Each row was made from one small tree. The marks that hang from a mark follow it in brackets, in the order of their numbers. Every link used is in the known rows. Write each row's tree.
Known rows
z525[z531[z31[z822] z290 z642[z110] z896]]: [-0.23 -0.18 -0.10 -0.08  0.01 -0.24 -0.36  0.38  0.21 -0.06 -0.03 -0.06
  0.04 -0.03  0.00 -0.11  0.17 -0.21 -0.07 -0.06  0.28  0.12  0.20  0.19
 -0.07  0.34  0.14 -0.32]
z531[z290 z642[z110] z896[z822[z525]]]: [ 0.21 -0.40 -0.10 -0.17  0.00 -0.22 -0.22  0.19  0.27  0.11  0.36  0.02
 -0.04  0.08  0.20 -0.24  0.42 -0.15  0.00 -0.10 -0.02 -0.01  0.36 -0.03
 -0.16  0.08 -0.19 -0.34]
z531[z896[z822]]: [-0.09 -0.22 -0.18 -0.05  0.24 -0.24 -0.11  0.08  0.07  0.17 -0.12  0.02
  0.17 -0.15  0.20  0.11  0.31 -0.32 -0.01 -0.14  0.03  0.14  0.13 -0.16
 -0.13 -0.23 -0.35 -0.38]
z110[z525 z896]: [-0.05 -0.05  0.15 -0.08 -0.04 -0.17 -0.12 -0.03 -0.22  0.34 -0.05  0.06
 -0.09  0.05  0.47  0.14 -0.13 -0.17 -0.05 -0.16 -0.37  0.22  0.11 -0.32
  0.08 -0.23 -0.19  0.07]
z290[z531[z31]]: [-0.22  0.06 -0.19 -0.02  0.08 -0.18 -0.31  0.05  0.12 -0.10 -0.29  0.10
  0.41 -0.27  0.04  0.18  0.06 -0.21 -0.03  0.02  0.11  0.15  0.19  0.01
  0.13 -0.27 -0.08 -0.06]
z290[z531[z31 z642[z110] z896[z822[z525]]]]: [-0.02 -0.25 -0.19 -0.14  0.02 -0.04 -0.42  0.19  0.28 -0.12 -0.03  0.02
  0.27 -0.13  0.15 -0.20  0.33 -0.21 -0.03  0.04  0.09 -0.13  0.41  0.01
 -0.14 -0.15 -0.04 -0.44]
z110[z525[z531[z290] z822[z896]] z642]: [ 0.04 -0.04 -0.04 -0.21  0.02 -0.18 -0.03 -0.05 -0.17  0.14 -0.06  0.04
 -0.29 -0.07  0.15 -0.26  0.15 -0.11  0.01 -0.06 -0.20 -0.03  0.32 -0.20
 -0.04 -0.05 -0.14 -0.20]
z110[z896]: [-0.12  0.00 -0.03 -0.06  0.04 -0.22 -0.10  0.00 -0.07  0.35 -0.07  0.04
  0.06  0.04  0.39  0.25 -0.08 -0.25 -0.04 -0.14 -0.19  0.36  0.02 -0.15
  0.11 -0.24 -0.19  0.01]
z525[z531[z31 z642 z896[z822[z290]]]]: [-0.10 -0.16 -0.10 -0.05  0.10 -0.24 -0.26  0.19  0.17  0.03 -0.27 -0.09
  0.07  0.05  0.36 -0.12  0.09 -0.17 -0.12  0.00 -0.01  0.07  0.20 -0.21
 -0.03  0.01  0.11 -0.44]
z822[z290 z642[z110]]: [ 0.10 -0.09 -0.06 -0.04  0.00 -0.28 -0.08 -0.04  0.17  0.31  0.09  0.14
 -0.15  0.17  0.21 -0.03  0.01 -0.02 -0.04 -0.05  0.10 -0.03  0.09 -0.39
  0.04  0.03  0.01  0.27]
z525[z822]: [-0.23 -0.13 -0.12 -0.12  0.07 -0.28  0.04  0.07 -0.01  0.23  0.01  0.10
 -0.04 -0.13  0.05  0.15  0.26 -0.15  0.00 -0.09 -0.01  0.20  0.16 -0.21
 -0.08 -0.19 -0.23 -0.05]
z525[z822[z290[z531[z31 z642[z110] z896]]]]: [-0.39 -0.23 -0.10 -0.13 -0.07 -0.02 -0.36  0.23  0.20  0.01  0.00  0.07
  0.14 -0.10  0.16  0.04  0.26 -0.02 -0.22  0.04  0.39  0.05  0.38 -0.12
 -0.12  0.00  0.12 -0.26]
z290[z531[z896]]: [-0.22 -0.12 -0.12 -0.08  0.21 -0.15 -0.24  0.00  0.12  0.07 -0.31  0.00
  0.38 -0.23  0.08  0.26  0.18 -0.20 -0.07 -0.08  0.23  0.23  0.12  0.02
  0.04 -0.29 -0.19 -0.25]
z110[z525]: [ 0.02 -0.14  0.03 -0.07  0.03 -0.22 -0.06  0.00 -0.08  0.18 -0.10  0.11
 -0.04 -0.03  0.22  0.06 -0.01 -0.13  0.00 -0.12 -0.25  0.10  0.12 -0.31
  0.03 -0.20 -0.22  0.13]
z525[z531]: [-0.09 -0.02 -0.10 -0.07  0.19 -0.30  0.03 -0.01  0.06  0.23 -0.45  0.02
  0.03  0.03  0.08  0.09 -0.06 -0.24  0.00 -0.04 -0.07  0.26 -0.02 -0.17
  0.09 -0.16 -0.04 -0.05]
z896[z822[z290 z525 z642]]: [ 0.28 -0.07 -0.02 -0.12 -0.01 -0.34 -0.05 -0.10  0.08  0.15  0.25  0.05
 -0.17  0.10  0.26 -0.30  0.20  0.06  0.10  0.00 -0.25 -0.32  0.16 -0.52
  0.02 -0.08 -0.12 -0.09]
z531[z642]: [ 0.09 -0.23 -0.11 -0.11  0.03 -0.36 -0.09  0.06  0.27  0.20  0.04  0.00
  0.07  0.04  0.25  0.05  0.10 -0.07 -0.01 -0.08 -0.08  0.36  0.14 -0.09
  0.08 -0.15 -0.07  0.22]
z531[z290]: [ 0.01 -0.08 -0.09 -0.04  0.07 -0.36 -0.10  0.05  0.09  0.13  0.11  0.09
  0.10 -0.07  0.10  0.14  0.14 -0.15  0.01 -0.12  0.00  0.27  0.14 -0.02
  0.11 -0.04 -0.23  0.04]
z31[z531[z290 z642]]: [ 0.23 -0.25 -0.12 -0.04  0.09 -0.38 -0.24  0.13  0.32  0.02  0.28  0.03
  0.02  0.02  0.22 -0.08  0.22 -0.12 -0.11 -0.10  0.05  0.38  0.32  0.17
  0.19  0.18  0.14  0.10]
z525[z822[z290 z642 z896]]: [-0.03 -0.06 -0.01 -0.17 -0.12 -0.22  0.00 -0.04 -0.19  0.37  0.28  0.14
 -0.19  0.01  0.10  0.10  0.17  0.03 -0.01  0.01 -0.09 -0.16  0.11 -0.30
  0.00 -0.03 -0.09  0.01]
z822[z290 z642[z110 z531] z896]: [ 0.02 -0.18  0.04 -0.07 -0.16 -0.05 -0.19  0.10 -0.06  0.52  0.04  0.20
 -0.09  0.22  0.21  0.03 -0.20 -0.15 -0.06  0.01  0.03 -0.17  0.17 -0.07
  0.06  0.15  0.20  0.04]
z531[z290 z642]: [ 0.14 -0.23 -0.06 -0.09 -0.02 -0.44 -0.16  0.10  0.29  0.12  0.26  0.02
  0.08  0.02  0.21  0.02  0.20 -0.01 -0.01 -0.09 -0.01  0.38  0.24  0.05
  0.13  0.01 -0.10  0.18]
z822[z525 z642[z110] z896]: [ 0.27 -0.09 -0.07 -0.19 -0.15 -0.14 -0.06 -0.06 -0.09  0.37  0.19  0.14
 -0.14  0.12  0.04 -0.02  0.00 -0.18  0.10  0.04 -0.25 -0.25  0.05 -0.08
  0.01 -0.08 -0.12  0.09]
z531[z31[z822[z525]] z290 z642[z110] z896]: [-0.06 -0.21 -0.08 -0.16 -0.19 -0.17 -0.39  0.38  0.14 -0.11  0.44 -0.06
  0.00  0.01  0.06 -0.16  0.21 -0.12  0.01 -0.04  0.06 -0.09  0.25  0.18
 -0.10  0.28 -0.04 -0.29]

Write each row's tree
[ 0.08 -0.13 -0.08 -0.08  0.26 -0.14 -0.11 -0.08  0.06  0.06 -0.39 -0.10
 -0.21  0.06  0.52 -0.42  0.04 -0.12 -0.08 -0.13 -0.11 -0.10  0.23 -0.61
 -0.10 -0.15 -0.11 -0.43]
z110[z525[z531[z896[z822[z290]]]] z642]
[ 0.16  0.05  0.01 -0.21 -0.11 -0.06 -0.18 -0.19 -0.09  0.15  0.14  0.10
  0.05  0.05  0.06 -0.05 -0.03  0.09  0.05  0.13 -0.17 -0.36  0.09 -0.22
  0.19 -0.14 -0.01 -0.06]
z822[z290[z531] z525 z642 z896]
[-0.18  0.00 -0.04 -0.10 -0.08  0.07 -0.23  0.23 -0.32 -0.01 -0.02  0.17
 -0.13 -0.03 -0.17 -0.12 -0.08 -0.31 -0.03 -0.02 -0.09 -0.28  0.11 -0.02
 -0.05  0.29 -0.02 -0.29]
z642[z110[z525[z531[z31[z822[z896]] z290]]]]
[-0.13 -0.26  0.19 -0.19 -0.23 -0.02 -0.10  0.10 -0.11  0.42  0.31  0.14
 -0.42  0.28  0.52 -0.12  0.01  0.08 -0.20 -0.13 -0.18  0.11  0.32 -0.55
 -0.09  0.05  0.04  0.10]
z531[z642[z110[z525[z822[z290]] z896]]]
[-0.02 -0.13  0.29 -0.14 -0.02 -0.55 -0.14  0.02 -0.13  0.25 -0.09 -0.03
 -0.23 -0.17  0.12 -0.06  0.40  0.05 -0.02 -0.09 -0.04 -0.02  0.34 -0.19
 -0.04  0.10 -0.01 -0.16]
z110[z525[z531[z290 z896] z822[z642]]]
[-0.11 -0.03 -0.08 -0.17 -0.03 -0.05 -0.03  0.06 -0.08  0.02  0.28  0.01
 -0.18  0.17  0.06 -0.16 -0.06  0.02  0.06 -0.03 -0.15 -0.23 -0.05 -0.40
  0.01  0.05 -0.15 -0.22]
z31[z822[z290 z525]]
[ 0.05 -0.12  0.23 -0.15 -0.05 -0.26 -0.14 -0.01 -0.04  0.35 -0.25 -0.03
 -0.16  0.20  0.51 -0.07 -0.17 -0.08 -0.09 -0.10 -0.38  0.33  0.14 -0.26
  0.14 -0.12  0.12  0.10]
z110[z525[z531[z642]] z896]
[-0.33 -0.21  0.09 -0.11 -0.27  0.11 -0.25  0.34 -0.40  0.33 -0.08  0.29
 -0.10 -0.09  0.10  0.08 -0.10 -0.35 -0.08  0.01 -0.15 -0.20  0.40  0.05
 -0.17  0.05  0.06 -0.21]
z642[z110[z525[z822[z896]]] z531[z31]]
[-0.13  0.16 -0.30 -0.01  0.15 -0.04 -0.39 -0.06  0.17 -0.13 -0.12  0.01
  0.21 -0.11  0.59 -0.25  0.05 -0.16 -0.09 -0.06  0.05  0.04  0.33 -0.38
  0.09 -0.29 -0.05 -0.33]
z110[z642 z896[z822[z290[z531[z31]]]]]
[-0.16 -0.27  0.06 -0.18  0.05 -0.45 -0.13  0.18  0.15  0.19 -0.04 -0.09
 -0.04 -0.06  0.11  0.03  0.39 -0.04 -0.08 -0.08  0.12  0.35  0.30  0.06
 -0.04  0.10  0.02 -0.27]
z525[z531[z290 z642 z896] z822]
[-0.18 -0.09 -0.09 -0.19 -0.11 -0.19 -0.11  0.17 -0.08  0.18 -0.15  0.03
 -0.01 -0.06  0.04  0.07  0.08 -0.21 -0.04  0.08 -0.17  0.11  0.19  0.06
 -0.02 -0.05  0.10 -0.17]
z525[z531[z31 z642] z822[z896]]
[-0.04 -0.12 -0.12 -0.06 -0.03 -0.11 -0.39  0.20  0.11  0.01 -0.11 -0.10
  0.02  0.01  0.61 -0.35 -0.07 -0.21  0.00  0.00 -0.12 -0.23  0.40 -0.14
 -0.07 -0.08  0.03 -0.62]
z110[z642[z531[z31 z896[z822[z290 z525]]]]]
[-0.07 -0.18 -0.05 -0.06 -0.01 -0.32 -0.33  0.27  0.26  0.09 -0.19 -0.04
  0.11  0.02  0.17  0.03  0.09 -0.25 -0.13 -0.03  0.16  0.29  0.25  0.21
  0.02  0.18  0.15 -0.17]
z525[z531[z31 z290 z642[z110] z896]]
[-0.06  0.14 -0.04 -0.16 -0.15  0.03 -0.09  0.03 -0.29  0.14 -0.21  0.05
 -0.06  0.19  0.12  0.03 -0.38 -0.22 -0.01  0.16 -0.42 -0.26 -0.08 -0.17
  0.13 -0.04  0.06 -0.34]
z822[z290 z525[z531[z31]] z896]
[ 0.04 -0.13 -0.11 -0.02  0.07 -0.37 -0.26  0.12  0.28  0.14 -0.05 -0.01
  0.07 -0.04  0.39 -0.16  0.02 -0.15  0.03 -0.12  0.10  0.29  0.39  0.13
  0.12 -0.01  0.00 -0.02]
z110[z642[z531[z290]]]
[ 0.20 -0.16  0.07 -0.06 -0.04 -0.33 -0.10 -0.04  0.04  0.30  0.00  0.16
 -0.19  0.01  0.19 -0.09  0.08 -0.07  0.01 -0.10 -0.10 -0.06  0.21 -0.34
 -0.02 -0.06 -0.09  0.36]
z822[z642[z110[z525]]]
[-0.19 -0.01 -0.13 -0.16 -0.09 -0.01 -0.20  0.20 -0.09  0.01  0.00 -0.02
 -0.05  0.14  0.06 -0.10 -0.21 -0.11 -0.06  0.07 -0.09 -0.11 -0.02 -0.10
  0.08  0.19  0.19 -0.24]
z525[z531[z31[z822[z290 z896]] z642]]
[ 0.13  0.13  0.00 -0.16 -0.22 -0.06 -0.13 -0.01 -0.16  0.26 -0.11  0.11
 -0.21  0.25  0.08 -0.13 -0.27 -0.16  0.00  0.17 -0.28 -0.43  0.00 -0.21
  0.09  0.10  0.20 -0.10]
z822[z290 z525[z531[z31]] z642[z110] z896]
[-0.08 -0.09 -0.08 -0.06 -0.15 -0.18 -0.30  0.20  0.14  0.26  0.05  0.06
  0.05  0.12  0.46  0.11 -0.09 -0.26 -0.11 -0.08 -0.09  0.35  0.19 -0.01
  0.05 -0.07  0.07  0.14]
z531[z31 z642[z110[z896]]]
[-0.10  0.16  0.01 -0.09 -0.04 -0.07 -0.16  0.04 -0.18  0.13 -0.20  0.01
 -0.11  0.19  0.44 -0.18 -0.18 -0.22 -0.04  0.03 -0.43 -0.16  0.08 -0.43
  0.07 -0.08  0.05 -0.51]
z110[z896[z822[z290 z525[z531[z31]]]]]
[-0.15 -0.09 -0.02 -0.13 -0.08 -0.47 -0.18  0.23  0.16  0.01 -0.01  0.01
 -0.02 -0.11  0.08 -0.05  0.27 -0.05 -0.04  0.02  0.00  0.27  0.36  0.07
  0.05  0.12  0.14 -0.09]
z525[z531[z31 z290 z642] z822]
[ 0.22 -0.39 -0.16 -0.12  0.10  0.02 -0.22  0.16  0.23  0.09  0.25  0.02
 -0.20  0.26  0.36 -0.37  0.19 -0.18 -0.18 -0.05  0.01 -0.14  0.31 -0.22
 -0.12  0.17  0.13 -0.43]
z31[z531[z642[z110] z896[z822[z290 z525]]]]
[-0.06  0.07 -0.16 -0.08 -0.10 -0.24 -0.26  0.12 -0.16  0.05  0.20  0.05
  0.07 -0.19 -0.05  0.07  0.09 -0.19  0.11  0.01 -0.08 -0.21  0.02  0.05
  0.04  0.04 -0.10 -0.03]
z531[z31[z822[z642 z896]]]
[-0.10 -0.29  0.12 -0.04 -0.06 -0.06 -0.17  0.20 -0.04  0.37 -0.23  0.20
 -0.08  0.08  0.25 -0.03 -0.18 -0.25 -0.06 -0.12 -0.07  0.05  0.29 -0.13
 -0.05  0.00  0.06  0.05]
z642[z110[z525] z531]
